Known rows, with every step that occurs
sosob/voda/lobuku: [  5 -13  26  -2  -2 -11  13 -20  -6   4 -45 -18   8  -3   6   1 -11  -7
   6  -2   4   1   0  19  -3   7 -21  28  -8 -16   3  -6  -5  -2   1 -12]
ruvup/voda/lobuku/buda: [ 13 -21  29   5   2   1  11 -10 -18   4 -37 -17  13  18   9 -10 -12  -1
  12 -17   8   9  -4  11   6   2 -16  28  -5  -4 -13 -21   6  -1  10 -13]
buda/zamos/zopiri/ruvup/voda: [ 13  19   9  13  10   9  11 -13  11 -21   4 -34  18  22  -1 -11   6 -18
  15   7   1 -13   5  11   2   6  -8  10  -7   1 -11 -24   1  -5   8  -4]
sosob/zopiri/ruvup/voda: [ 20  -7  14  11  -1 -16   1 -23  13  -5  -2 -30   8   4  -5 -13   6 -11
  10   9   6  -4   9  11   5   5  -3  13  -8  -5  -8 -34   6   3   9 -14]
voda/lobuku/buda: [  8 -19  26  -1   0   6  11  -9 -17   2 -37 -14  13  10   5  -2 -12   2
   7 -15   0  13   2  23   0   7 -14  33  -9  -7  -6 -11   3   5   9 -14]
sorot/zopiri/ruvup/voda: [  7  -7   2  19 -12 -14  10 -23  25 -13 -12 -31  15  12 -10  -7   8  -9
  10  -7  -6   5  10  13  -4  -5  -1  12  -5  -2  -5 -39   4  -1   2 -11]
zopiri/sorot: [  7  -5  13  -2   4  -7   4 -18  -7 -11 -22 -25  11  -1   9 -19  -7  -7
  11 -13  -6   0  -6  11  -8   1 -11  26  -5  -3   0 -13   5  10  11 -13]
zamos/buda/lobuku/voda/ruvup: [-21  -9  24  18   6  13   4  -6  -8 -12 -35  -9  -4  29  15  -4   5   5
  11   3  13   3 -26  10  -9 -10 -26  36 -13   1   1 -28 -10  12 -34  -3]
buda/zamos: [ -2   3   9  -5   0  11   7  -8  -2 -10 -14 -23  16  14   5  -4  -2  -7
  12   1  -6  -5   1  14 -11   3 -13  16 -11  -3   0  -5   6  -1  -2  -4]
ruvup/zopiri: [  1   2   7   0  -6   1   9 -12   3  -3 -19 -22   8   8   8 -11   5 -20
   0   3  -4   2  -4   0  -3  -3  -6  24  -9  -3   7  -8   3   1   8 -11]
zamos/buda/lobuku/voda: [-16 -12  12   9  10  13  -4 -12 -11  -6 -45  -8  -7  25  11  -7  -3   4
  14   2   8   7 -18  10 -10  -2 -29  34 -10  -2   4 -15  -6   9 -27  -7]
ruvup/zopiri/sorot: [  7   2   8  -8  -3 -11   9 -17  -6  -7 -16 -27   8   2  13 -21   0 -21
   2  -8  -8  -5 -11   1  -3  -3  -6  29 -11  -5   6 -14   5   6  18 -15]
ruvup/voda: [  5  -8  15   9   3  -2   6 -14   1  -2 -24 -23  11  14   8 -17  -1  -8
  13  -3   5   1  -7   0  -2  -4 -13  15   0   0  -3 -17   6  -1   3  -8]
buda/lobuku/voda/sosob/zopiri: [  9 -19  16   1  11  -3  -4  -7 -13  -1 -25 -27   4  -2  14  -8  -7   8
   6  23   4   7   2   8 -18  13 -15  34 -17  -7   6   0  -1  16 -28 -31]
lobuku/zopiri/ruvup: [  3  10  15   4 -10  -2  11 -18  21 -18  -4 -20   9  -4 -16 -10  -4  -7
   8   4  -6   5  12  17   2   9 -10  16  -2  11   3 -22  -8   5   6  -7]
zamos/zopiri: [  6   8  12  13  11  10   4 -11   6  -9 -16 -27  16   4   4 -16   3  -9
   5   7  -1   2  -2  11  -7   4  -6  22  -6  -2   0  -8  -4  10   9 -14]
buda/lobuku: [ -4 -10  15   4   6  10  -4 -15  -8  -6 -30 -14  10  19   8  -8  -3  -2
   8  -4   2   3 -11  15 -15  -5 -15  31  -4   2  -3  -5   4  10  -8 -13]
zamos/buda/lobuku/zopiri/ruvup: [ -8  10  13   7  -3  10  -3 -21   7 -15 -21 -14  -4  20 -14 -11  -8  -2
  11  -4   6   5 -10  19   0  -5 -20  30  -8  13  -1 -28  -7   9  -3  -3]
buda/zamos/zopiri: [  2  18  10   5  12  19   5  -7   1 -14  -8 -31  22  13   4 -10   1 -12
   9  10  -4  -8   1  15  -8   6 -10  18 -12  -3  -4  -2   2   4   5 -10]
sosob/voda/ruvup/zopiri: [  3   1  25   6 -11  -8  20 -10   7   2 -14 -27   8   7   9  -2   8 -18
  -3   7   5  -7 -18   3  -1  -2  -7  20 -20 -16  14 -18  -8   2  -3  -8]
zamos/buda/lobuku: [-11  -8  12   6   6  17  -9 -18 -11  -4 -40 -13  -2  29   7 -11  -5   1
  12 -10  10   6 -22  12 -12 -12 -23  35 -10   0  -1 -12   2   7  -8  -4]
zamos/buda: [ -7  -3   8   6  -1   9  -2 -16  -2  -4 -33 -17   2  16   2 -11  -3  -2
  12  -8   3   7 -12   7  -7  -5 -18  24 -10  -4   3 -16   2   1   2   2]
lobuku/voda/sosob/zopiri: [ 12 -14  13   1   4 -10   3  -6  -1   1 -18 -32   6 -14   8  -9  -5   7
   5  25  -1   9  11   2 -13  20 -10  21 -16 -11  10  -4  -2  10 -18 -28]
voda/sosob/zopiri/ruvup: [ 23  -7   9   1  -4 -10   3 -18   7  -7  -1 -36   9 -10  -6  -5  -4   0
   7  13  -1   6  17  12 -11  14   0  19 -17 -11   4 -13   2   6   3 -22]
lobuku/zopiri: [ -2   8  17   2  -5   2   7 -11  12  -9 -15 -20  13  -4  -5 -18  -8  -3
   6   5  -5   6   2  10   0   5 -13  18  -3  12   5  -9  -2   8   5 -10]
lobuku/voda/ruvup/zopiri: [-11  -2  20  12  -8  -3  24   0   7 -10 -14 -19   5   8  17  -5  16 -16
  -2  16  -1  -2  -6  -1   0  -1 -10  25 -11  -2   9 -25 -10   6 -18 -11]
ruvup/voda/lobuku/zopiri/sorot: [  7   2  29  -1  -2 -22  14 -18  -6 -11 -31 -24  13  -7   7 -32 -19 -10
   7 -10   1  -1  -4   4  13  -2 -22  30   2  16 -12 -26   4   4  16 -15]
zopiri/ruvup/voda: [ 10  -5  12  11  -1  -5  10 -20  11 -13 -12 -23   9  14  -2 -11   2 -12
  15  -4   2   0   2   8   0   1  -9  11   2   0  -5 -29   1  -4   4  -5]

Rows
[ 16 -19  15  14 -12 -11  16 -20   5  -4 -25 -24  17  16  -8   0  -2  -3
  11 -19  -3  11  12  25   5   2  -5  25 -10  -8 -15 -44   6   0   9 -17] -> sorot/zopiri/ruvup/voda/lobuku/buda
[  1 -13  10   3   2   0  13  -4  -5  -7 -28 -26   7  -2  12  -5  -9   4
   8  12  -3  12   6  -3 -16  14 -17  19  -7  -6  14   0  -6   4 -21 -19] -> lobuku/voda/sosob
[  4 -13  25   8   0  -9  13 -16  -7  -4 -41 -18  12  11  11 -13  -6 -10
   8  -3   5   5   3   6   4  -5 -18  27   3   2 -12 -19   6  -6   6 -10] -> ruvup/voda/lobuku
[ 18  -8   8   8  -3  -5  14 -15   4 -11 -11 -31   8  11   0 -11  -8  -6
  14  -2   4   7   5  -2  -7   4  -8  12  -2  -3   4 -18   4  -7   0 -13] -> zopiri/ruvup/voda/sosob
[ -3  -1  22   5  -3 -14  23  -4  -1 -15 -12 -24   5   2  22 -15  10 -18
   1   6  -5  -6 -15  -2   0  -2  -9  30 -13  -3   8 -30  -5  12 -11 -13] -> lobuku/voda/ruvup/zopiri/sorot
[ 23 -11  15   4   4 -13   0 -13  -4   3 -12 -39  12  -2   8 -21  -9   0
   7  13   9   5   3  -7  -7   5  -7  18 -15  -7   1 -10  10   3   2 -25] -> ruvup/voda/sosob/zopiri
[ 17 -19  26   7  -2  -3  17 -16  -8  -4 -27 -16   8  18   0  -3  -7  -5
  14 -18   6   7   5  18   9   7 -13  26  -3  -5 -15 -34   2  -4  11 -11] -> zopiri/ruvup/voda/lobuku/buda
[  3  -4  -1  12 -14  -9   9 -24  26 -16 -11 -26  15   4 -14   1   9  -8
   6  -5 -13   8  16  24 -12   0   2  16  -9  -5   2 -31   1   5   3 -13] -> sorot/zopiri/ruvup
[-14   7  15   6   1  15  -8 -14  -3  -6 -32 -14  -1  18  -3 -19 -13   3
   8  -4   7   8 -19  11  -3  -9 -26  33 -11  14   2 -14  -3  11  -5  -4] -> zamos/buda/lobuku/zopiri
[ 22  -4  27  18  10   6  16 -15  -5  -7 -17 -24  13  16  -1 -11  -4  -9
  11  -8   8   5   3  20  10  10  -9  29  -6  -4 -18 -32  -3   3  18 -14] -> zamos/zopiri/ruvup/voda/lobuku/buda
[ 30 -11  14  -1   7 -24  -2 -18 -13  -1 -13 -45  12  -6  12 -30 -14   0
  10   2   7  -1  -4  -5  -5   4  -7  21 -15 -10   0 -14  14   9  10 -26] -> ruvup/voda/sosob/zopiri/sorot
[  3   1  30  -5  -9 -13  15 -18   4   2 -36 -18   9 -12  -4  -7 -17  -4
   2   5   2   3   2  17   6  11 -22  25  -8  -1   5  -8  -9   3   2 -14] -> sosob/voda/lobuku/zopiri
[ -8   9  16  -1   5   3  -8 -19 -10 -12 -31 -19  -2  12   2 -30 -18   2
  11 -14   6   1 -27  12  -3  -9 -27  39 -12  13  -1 -19   1  17   4  -8] -> zamos/buda/lobuku/zopiri/sorot
[ -5   9  15  14   0   6  -1 -21   6 -12 -21 -18  -5  29 -10 -20  -8  -3
  16  -5  14   2 -17   8   5 -10 -23  26  -6  17  -7 -35  -2   3  -4  -1] -> zamos/buda/lobuku/zopiri/ruvup/voda
[ 15  -6  14   4  -3 -11  -1 -24  14  -8  -1 -27   8  -4  -8  -7   7  -7
   7  10  -2  -1  15  22  -2  10  -1  19 -11  -8  -3 -25   0   8   9 -13] -> sosob/zopiri/ruvup
[  1   5  23   2 -12  -9  17 -19  14 -16 -20 -15   9  -8 -13  -6  -9  -7
   3   3  -4   8  20  22   8   8 -14  28   1  13  -6 -25  -8   2   9 -10] -> voda/lobuku/zopiri/ruvup
[ -2   3  25  -1  -9  -5  13 -13   5  -9 -32 -14  13  -8  -2 -14 -13  -6
   1   4  -3   9  10  15   4   3 -18  31   0  14  -4 -13  -2   5   6 -13] -> voda/lobuku/zopiri
[  9  10  16  11  -7  -7  13 -18  19 -14  -3 -24   9   5 -12 -18  -4 -10
  12   2   2   1   5   5  10   3 -12  11   2  14  -2 -31  -2   0   5  -6] -> lobuku/zopiri/ruvup/voda
[ 15   3  26   7  16  16  13  -3 -19  -3 -22 -27  23  24   9 -11  -9  -8
  12  -5   7  -4  -3  15   6   7 -16  27 -14  -4 -19 -15   5   1  13 -12] -> ruvup/voda/lobuku/buda/zamos/zopiri
[ -4   5  20   3   1   8  -1 -12   1  -9 -23 -16  10   7  -1 -17 -11  -1
   6   2   1   3  -7  15  -5  -1 -18  30  -5  15   2  -6  -1  14  -6 -15] -> buda/lobuku/zopiri
[-21  -4  20  16   0  10   9  -4  -6  -7 -30 -12  -8  30  18  -7  12  -9
   3   9  11   1 -29  -1  -4 -15 -22  40 -17   1   6 -29 -10   8 -28  -4] -> zamos/buda/lobuku/voda/ruvup/zopiri
[ 11  -9  11   6   1  -2   9  -9  -7  -2 -23 -32  14  11  10 -18 -13  -2
  10  -1   6   9  -4 -11 -10   0 -13  14  -4  -2   5  -5   8  -3  -2 -17] -> ruvup/voda/sosob
[ 19 -12  24   8  -3 -22   7 -26   7  -5 -19 -24   8   1  -1 -10   2 -11
   7   9   8   0  17  17   9   4  -7  27  -4  -4 -19 -35   4  -1  12 -15] -> sosob/zopiri/ruvup/voda/lobuku
[ 21  11  13  12  12  19  12  -7  -1 -12   6 -33  18  29  -4  -8   0  -9
  19  -5   4 -10  -2  16   4  13  -7  12 -15  -7 -13 -25   1   2  11  -8] -> lobuku/buda/zamos/zopiri/ruvup/voda
[ 11   9  13   7  14  -1   3 -16  -4 -14 -15 -33  16  -4   8 -27  -3 -13
   7  -5  -4  -3  -9  12  -7   4 -10  27  -9  -3  -3 -11   0  16  18 -15] -> zamos/zopiri/sorot
[  9 -11  20   9  -4 -12  16 -22   4 -12 -28 -17   9  12   1  -6  -2 -13
  11  -5   5   4  12  12   6   0 -13  24   6   2 -15 -31   3  -9   7  -7] -> zopiri/ruvup/voda/lobuku
[ 10   5  23   0  12  23  11  -1 -18  -6 -22 -23  23  17   6  -2 -11  -5
   8  -2  -2  -1   4  25  -1  11 -15  31 -18  -8 -14  -7   2   6  12 -15] -> voda/lobuku/buda/zamos/zopiri
[ 16   7  13   7  -8  -8  16 -14  13 -13  -4 -33  10   0  -9 -19 -14  -3
  11   5   3   8   8  -4   2   7 -11  11  -3  13   6 -20   0  -1   1 -15] -> lobuku/zopiri/ruvup/voda/sosob
[  6  -3  13  -6   2  21   6  -3 -14  -3 -13 -21  18  21   3   0  -9   1
  15 -11  -4  -2  -3  20  -8  10 -13  15 -17 -10  -1  -6   6   3   4  -7] -> lobuku/buda/zamos
[ 14 -15  13   3   6  -7   0 -13  -3  -9 -13 -27   0  -1   3  -1  -4   5
   8  23   3   5  10  14 -15  17 -11  31 -16  -8   5 -13  -5  15 -26 -29] -> buda/lobuku/voda/sosob/zopiri/ruvup
[ 15  -9  -2  15 -15 -13  14 -18  17 -12 -11 -38  16   9  -7  -8  -3  -3
   9  -3  -5  13  13   3 -12  -1  -1  10 -10  -3   3 -28   7  -2  -2 -21] -> sorot/zopiri/ruvup/voda/sosob
[ 16  12  11   6   9  25  10  -6  -1 -16   7 -31  18  19  -7   1  -1  -8
  16  -3  -4  -6   3  28  -5  17  -4  16 -19  -9  -7 -17  -3   7  11  -8] -> lobuku/buda/zamos/zopiri/ruvup
[ 16   9  20   2   8  19  16  -8  -7 -14 -11 -25  18  17  -3   4  -6  -8
  12  -3  -2  -2  11  33   2  15 -10  28 -16  -9 -16 -20  -3   3  14 -11] -> voda/lobuku/buda/zamos/zopiri/ruvup
